(in the rows, 128 means zero)
Known rows, with every step that occurs
kudoz/lumuk/karod/kitir: [134 121 105 118 111 113 118 155 209 127 132 134 118 134  98 118 134 126
  96 130 106 152 146 122 137 101  45  60 123 147 126 111 149 151 113 118
 116 112 125 164 145 114 133 110 130 150 145 118 142  95 114 133  79 149
 151 124 189 182 131  89 155 143]
lumuk/kudoz: [105 118 138 158 141 137 123 106 109 125 102 127 138 117 142  97 126 142
 136 122 118 117 113 103  49 132 112 118 138 122 138 123  77 121 135 144
 161 126 142 103 155 129 128 113 139 113 147 153 158 154 156 109 139 161
  99 113 133 163 129 109 130 113]
sozul/zevam/pibirov/kitir/karod/lumuk: [ 94 125 164 198 130 169 118 124 140 103  90 140 147 150 135 164 131 145
 139 144 162 117  99 108 152 143 133  62  81 110 130 126 178 108  70 118
  72 150 134 120 135 193 116 132 158 108 141 138  64 188 133 123 157 112
 134  91 124 103 125 176 120 144]
kitir/pibirov/zevam/sozul: [156 155 167 160 129 150 146 136 116 159 138 155  94  86 116 111 124 139
 143 152 138 134 151 116 127 122 171 212 144 117 146 129  55  88 155 133
 192 121 140  88 129 125 156 148 140 134 131 116 152 134 136 116 103 130
  97 145 114 112 126 132 107 109]
kudoz/lumuk: [119 132  92 101 103 120 128 135 136 120 123 142 152 149 144 128 150 138
 108  79 118 128 123 112 125 142 112 202 155 145 137 147 120 165 126 134
 183 106 136 133 107 118 140 116 125 142 135 142 136 111 127 127 138  85
 123 128 139 113 123 105 106 118]
karod/zevam/kudoz/lumuk: [162 117 128  25  85 111 159 126  83 113 155  95 136 157 132 157 150  75
 137  69 114 113 107 170 159 130 164 226 139 167 125 173 154 143 131 131
 132 106 103 143  70 126 107 141 108 146  96 101 131 103 133 158 144  48
 141 136 163  81 127 135 115  98]
sozul/zevam/kudoz/kobun: [162 106  88 138  82 127 120  47 138  88 141 119 121 121 163 163 125 139
 165  25 144 112 129 140 196 108 177  52 155 173 128 129 188 188 133 119
 138 128 100 117 149 107 115 135  23 110  94 137 119 127 135 102 149  76
 146 137  97 122 127 172  81 122]
pibirov/zevam: [118 110  93 164 124 115 120 115 118 143 114 118 113 110 151 119  91  61
 126 129 127 135 123 129 117 136 150 239 169 154 143 146 108 140 149 135
 176 133 155 106 161 147 137 145 146 107 143 137 150 126 139 121 161 147
 128 118 117 124 143 121 108 112]
karod/zevam: [116 132 130 106 121 133 142 119  95 132 119  82 132 152 157 114 119  76
 134  99 118 128  83 147 100 138 155 190 128 106 128 150 133 127 138 134
 134 130 131 130 126 122 126 141 142 107 137 125 141 118 146 150 131 114
 133 127 142 117 132 121 130  97]
kobun/kudoz/lumuk: [132 145  66  39 107 105 145 143  88 101 134 139 146 143 128 133 130 147
 105  93 100 122 147 115 170 154 122 170 188 146 132 152 111 194 145 134
 164 120 120 122 131 122 124 118 100 159 111 145 110 117 102 117 156  83
 114 141 113  80 118 119  95 142]
karod/lumuk: [100 137 121 152 118 154 143 129 160 120 105  89 129 157 139 131 120 173
 129 123 111 123  81  94 137 128 111 137  91 101 128 137 134  79 112 126
 131 159 134 113 180 141 125 134 120 120 155 150 122 147 127 117 123 149
 118  82 107 114 112 116 127  99]
karod/kitir/pibirov/zevam: [132 129 120 200 144 113 126 153 188 171 132 138  97  82 102 121  69 106
 147 165 131 140 126 142 100 115  87 164 128 150 141 113 153  95 120 130
 149 126 127 126 132  96 162 125 157 120 124 102 153 128 125 125 159 145
 139 109 133 133 133  92 140 130]
kitir/pibirov: [120 161 146 138 130 162 134 140 160 169 112 110 137 112 128 112 124 209
 140 144 125 126 115 120 100 131 125 120 126  96 142 118 131 119 160 139
 163 127 121 118 112  81 155 113 119 120 116 131 135 143 115 124 180 127
  84 112  74 140 105 105 124 121]
sozul/zevam: [127 109  91 171  92 164 120  89 159  98  94 104 125 118 165 135 101 103
 149  78 132 135 108 119 110 117 134 117 158 143 149 134 137 184 128 125
 169 123 123 124 156 129 128 120  98 101 140 139 125 142 146 123 176 121
 129 114 135 140 134 137  88 112]
kitir/karod/lumuk/kudoz: [ 82 109 160 213 159 139 142 120  97 102  94 143 152 104 151 121 141 188
 165 171 151 110 103 107  55 132 106 141  82  82 124  97  74  39 114 141
 129 154 132 110 152 150 118 119 145 102 134 156 144 190 153  96 108 190
 101 111 116  94 130 116 136 116]
karod/zevam/pibirov: [107 145 174  60 122 135 141 129  77 150 125  77 129 190 155 110 152 102
 120 108 103  97  85 141 117 166 162 147 129  88 139 157 127 134 136 142
 132 134 153 121 120 140 114 146 160 119 139 133 111 128 143 153 120  99
 123 101 130 118 125 126 142 104]
kobun/kudoz/lumuk/karod: [144 146  74  31 113 108 128 157 120 107 131 143 134 136  93 143 154 139
  89 129  95 132 169 136 187 118 120  90 164 158 133 146  95 183 158 129
 135 127 116 127 139 120 113 118  88 159 127 142 115 100 100 117 114 125
 112 152 113 144 119 119 121 159]
zevam/pibirov/kitir: [ 91 159 156  90 144 140 107 139 133 163 123 113 135 176 124 113 120 136
  85 131 115 122 118  83 142 175 144  47 140 123 130 136 169 165 106 138
 113 133 169 123 125 166 137 132 191 142 146 138  78 132 124 144 155  89
 120 106 117 167 109 144 134 137]
kudoz/lumuk/karod: [135 131 107  91 107 126 118 147 161 125 123 123 134 136 120 127 171 148
  91 124 110 141 146 121 146 112  91 100 139 144 133 142  94 157 145 124
 147 105 130 136 121 110 126 115 119 136 155 136 149  96 116 126  89 124
 114 137 147 171 128 118 130 133]
sozul/zevam/pibirov/kitir/karod: [ 99 133 148 175 131 152 106 112 117 116 101 153 141 140 138 141 128 121
 132 133 160 117 126 113 121 157 153  70 133 129 135 135 156 180  92 121
 117 129 140 134 110 180 126 115 163 118 125 127  69 161 140 131 195  91
 134 122 137 113 131 175 104 158]
lumuk/kudoz/kobun: [104 126 149 183 167 110 112  80 104 114 133 161 146 115 167 101 156 180
 134  87 137 100 126 114  77 132 114  39 141 105 122 104  96 133 149 135
 113 120 137 100 158  99 123 118 104 106 142 161 170 134 149  87 103 148
 124 133  98 137 125 119 136 131]
kobun/kudoz/lumuk/karod/zevam: [158 133  99   9 114 103 146 158  62 105 143 134 138 158 103 137 149  88
 100 124 100 126 150 179 179 106 128 130 157 140 125 154 117 170 152 122
  82 120 101 142 113 111  97 133  99 144 137 122 137  82 106 149  96 109
 125 156 137 119 132 127 147 140]
pibirov/kitir/karod/zevam/rafad: [145 146 122  95 162 141 110 119  94 131 135 135 158 144 139 136 118  84
 144 146 167 130 128 114  99 167 173 213 103 110 103 135 104  98 108 108
  49 152 112 156 116 161 134 135 177 145 107  84 122 130 129 148 132 182
 164 156 134 129 137 158 141 149]
sozul/zevam/kudoz/lumuk/karod: [180 101  87  83  56 145 127 106 157  81 123 108 120 126 111 183 162 104
 134  81 124 133 156 150 200  70 133  92 152 202 140 143 150 192 125 123
 144 106 105 135 116 133 106 121  43 128 122 125 127 104 130 131 134  77
 132 137 157 178 128 154  91 126]
karod/kitir/pibirov: [124 146 148 149 137 144 134 146 203 177 125 115 118 107 101 114  93 179
 144 154 120 138 125 118  88 126  74  87 108 107 137  99 171 103 117 134
 145 127 115 142 120  87 161 108 143 134 118 107 129 143 109 134 154 136
 130 114 120 148 116  93 142 130]
kudoz/kobun: [118 143 109 155 135 113 115  93 125 128 138 135 144 132 171 118 128 168
 117  70 127 120 125 108 132 138 130  55 148 109 120 123 129 152 147 122
 142 130 132 117 150  89 138 129  96 116 124 161 138 121 124  99 114 125
 137 138  87 113 121 121 120 132]
kobun/kudoz/lumuk/karod/kitir: [153 122  69  56 114  91 127 163 168 112 147 144 117 130  76 138 115 122
  91 132  88 147 173 131 171 105  67  42 145 161 123 120 148 163 111 119
  99 122 120 161 155 113 115 115 101 168 123 126 107  97  90 129  98 145
 136 150 157 156 125 103 150 163]

Rows
[181 105  79 107  99  77 124 139 207 127 159 123  86 107  76 164 110  45
 114 136 114 149 171 153 195  85 105 131 134 219 125 130 151 145 103 120
 118 109 134 144 137 143 119 139 109 155 107  95 147  84 119 135 108 135
 169 140 184 174 143 119 134 130] -> pibirov/zevam/kudoz/lumuk/karod/kitir
[171 123 168  70 120 108 127  86  82 119 175  90 110 147 137 146 161 113
 135  95 124 114 132 174 191  98 186  21 107 133 108 131 169 131 160 109
  66 135 113 127 122  94  92 154  60 114 105 124 150  87 122 139  70 133
 143 147  94 151 129 158 143 126] -> lumuk/karod/zevam/kudoz/kobun
[132 120 110 136 123 127 112 140 224 139 121  97 101 129 104 104 108 117
 110 159  97 154 137 119 127 100  77  27 116 128 126 100 153 121 112 119
 113 136 137 159 167 115 132 120 134 128 146 135 129 112 121 131 100 180
 139 111 150 214 128 100 149 137] -> lumuk/karod/kitir
[146 137 110  91 113 107 124  81 121 118 164 111 124 142 156 148 133 171
 138  61 125 113 137 121 185 135 184  60 154 148 115 129 170 161 152 129
 143 130 127 116 142 105 119 133  58 128  86 146 121 119 120 107 138 101
 130 133  71 115 110 143  93 120] -> zevam/kudoz/kobun
[ 78 106 185 223 180 146 117 136 116 110 101 173 158 111 123 126 118 171
 147 173 168 122 102 103  63 132  98 106  85 104 114  97 119  47  75 134
  66 148 116 119 138 172 121 121 192 117 146 128 120 178 148 113 136 171
 134 121 122 119 128 141 148 141] -> pibirov/kitir/karod/lumuk/kudoz
[147 116  89 125 101 103 135 107 127 131 137 100  93 109 134 157  88  60
 145 112 122 127 139 138 164 123 186 236 167 194 135 153 132 154 140 134
 187 134 153  98 145 147 124 150 107 122 101 123 134 128 138 130 184 119
 122 121 107 116 132 138  89 104] -> pibirov/zevam/kudoz
[132 126 171 115 155 145 137 130  37 111 147 153 132 143 141 106 137  99
 139 149 161 142 107 126 101 151 186 162 131  90 103 126  85 103 104 117
  95 125 124 150  77 168 132 151 190 138 108  87  98 130 145 153  85 110
 150 178 160  71 142 168 139 131] -> pibirov/kitir/karod/zevam/sozul
[131 150 181  37 115 117 133 157  82 145 132 108 134 192 115 124 206 106
  82 124  96 103 116 158 142 130 120 120 117 116 141 164 115 141 140 133
  90 106 145 134  94 131 107 138 146 131 166 130 138  94 126 159  57  97
 132 117 164 162 129 121 161 121] -> kudoz/lumuk/karod/zevam/pibirov
[157 118 135 172 135 106 119 172 209 162 138 165 102  80  67 138 118 104
 116 165 133 152 166 154 144  78  61 136 116 161 138 115 132  97 134 118
 112  98 117 139 123  91 147 115 143 138 147  97 175  96 108 128 109 159
 141 139 168 168 140  98 155 153] -> kudoz/lumuk/karod/kitir/pibirov/zevam
[109 122 143 123 139 130 142 122  61 114 121 113 147 132 171 115 134 100
 154 137 147 125 101 168  69 141 169 195 124  89 120 133 104 121 144 134
 143 132 129 147  98 120 123 128 144 102 107 120 138 139 141 148 147 130
 140 141 129  61 146 126 134 113] -> kitir/karod/zevam
[142 125 108 150 116 128 141 119  86 131 136 132  90 105 139 107 114  72
 123 124 120 141 144  98 138 130 161 245 162 139 142 149  44 126 132 132
 186 130 157  96 171 159 146 158 136 133 143 128 137 128 151 112  87 137
 121 145 155 113 143 139 101 106] -> pibirov/zevam/sozul
[132 121 154  90 139 121 133 127  68 118 154 118 141 138 132 147 105  80
 159 143 160 136 108 164 137 147 207 170 132 132  98 132 181 125 107 125
  86 137 107 154  74 160 110 144 153 127  74  87  87 130 129 172 175  81
 160 156 116  90 138 171 125 128] -> pibirov/kitir/karod/zevam/kudoz
[126 138 133 179 135 139 135 135 143 176 119 135 113  75 126 129 103 124
 146 154 138 135 129 141 112 131 148 207 140 133 150 136 108 121 164 130
 174 123 136  97 130 105 152 125 140 111 133 120 158 132 124 124 182 133
  99 117  94 129 130 113 116 121] -> kitir/pibirov/zevam
[158 131 144 188 135 132 137 142 160 167 151 151  76  88  95 117  86 116
 142 166 132 145 158 109 128 118 111 153 121 122 136 105  87  70 119 123
 152 124 135 113 132 116 166 140 149 150 126  90 139 132 133 118  89 157
 130 133 163 120 135 115 130 120] -> karod/kitir/pibirov/zevam/sozul
[136 149 171 151 132 151 118 160 230 177 129 108 105 109  81 115 117 184
 130 194 111 147 157 123 116  93  70   4  86 103 133  86 167 101 137 116
 125 126 117 153 139  77 153 110 123 132 136 112 132 118 103 131 119 192
 113 117 122 215 115  90 162 145] -> lumuk/karod/kitir/pibirov
[147 119 132  70 112 118 134 149  94 115 127 116 138 157 122 125 170  87
 105 115 117 132 116 178 140  94 122 170 124 130 126 154 111 135 149 127
  99 107 125 149 101 110 112 134 133 127 160 121 163  83 130 156  81 121
 149 150 170 151 140 121 153 120] -> kudoz/lumuk/karod/zevam
[ 79 158 170 135 164 127 108 141  95 147 127 143 150 156 132 116 139 155
 108 166 139 117 133  99 106 184 163 104 127 105 124 130 148 161 107 133
 131 134 162 132 103 173 128 118 189 128 116 131  66 154 123 140 166 102
 120 122 103 120 122 152 127 151] -> zevam/pibirov/kitir/karod
[ 98 111 140 187 140 149 138 114 123 109  92 123 135 135 137 116 128 177
 141 133 122 107  87 100  82 116  81 124  86 103 137 115  97  52 119 141
 120 151 132  95 176 148 124 128 133 110 168 162 157 167 157 105 105 166
 103  84 123 142 120 112 142 104] -> karod/lumuk/kudoz
[ 91 124 122 183 133 152 142 130 117 110 104 123 148 131 154 136 133 189
 149 156 139 128 110 111 113 131 131 169  78  87 121 111 117  67 120 129
 147 161 132 126 142 139 127 130 124 113 123 156 111 176 128 110 128 140
 119 105  98  57 126 126 123 117] -> kitir/karod/lumuk
[ 88 105 174 248 177 121 126  85  88  94 121 180 165 110 166 116 162 223
 158 129 166 103 126 116  84 129 108  82  79  75 106  77  84  46 125 129
  74 150 117  91 160 119 113 121 111  97 136 169 154 180 144  75  75 183
 127 126  91  61 130 132 146 132] -> kitir/karod/lumuk/kudoz/kobun
[112 124 145 145 163 133 120 132  68 122 133 138 148 142 143 112 110  83
 136 155 163 140 102 152  93 156 165 172 120 103 106 125 146 127 116 118
  89 130 121 163  78 149 121 129 189 118 110  97 106 135 136 162 156 114
 159 163 141  90 148 153 144 134] -> pibirov/kitir/karod/zevam
[155 150 114  69 126 109 135 190 202 141 148 159 120 109  49 139 129 187
 111 167 102 140 187 149 172  98  62  41 132 142 126 107 151 134 144 118
  96 114  86 150 114  75 136 101 100 174 114 106 121 106  73 130 114 138
 118 146 128 144 113 101 153 178] -> kobun/kudoz/lumuk/karod/kitir/pibirov
[ 98 141 114 170 156 145 109 134 121 119 119 158 152 116 142 123 108 137
 130 162 158 149 125 111  96 163 149 129 137 126 114 119 140 146 112 127
 127 133 132 148 107 155 142 116 174 123 105 118  92 141 122 133 179 126
 134 147 105 105 133 141 118 147] -> pibirov/kitir/karod
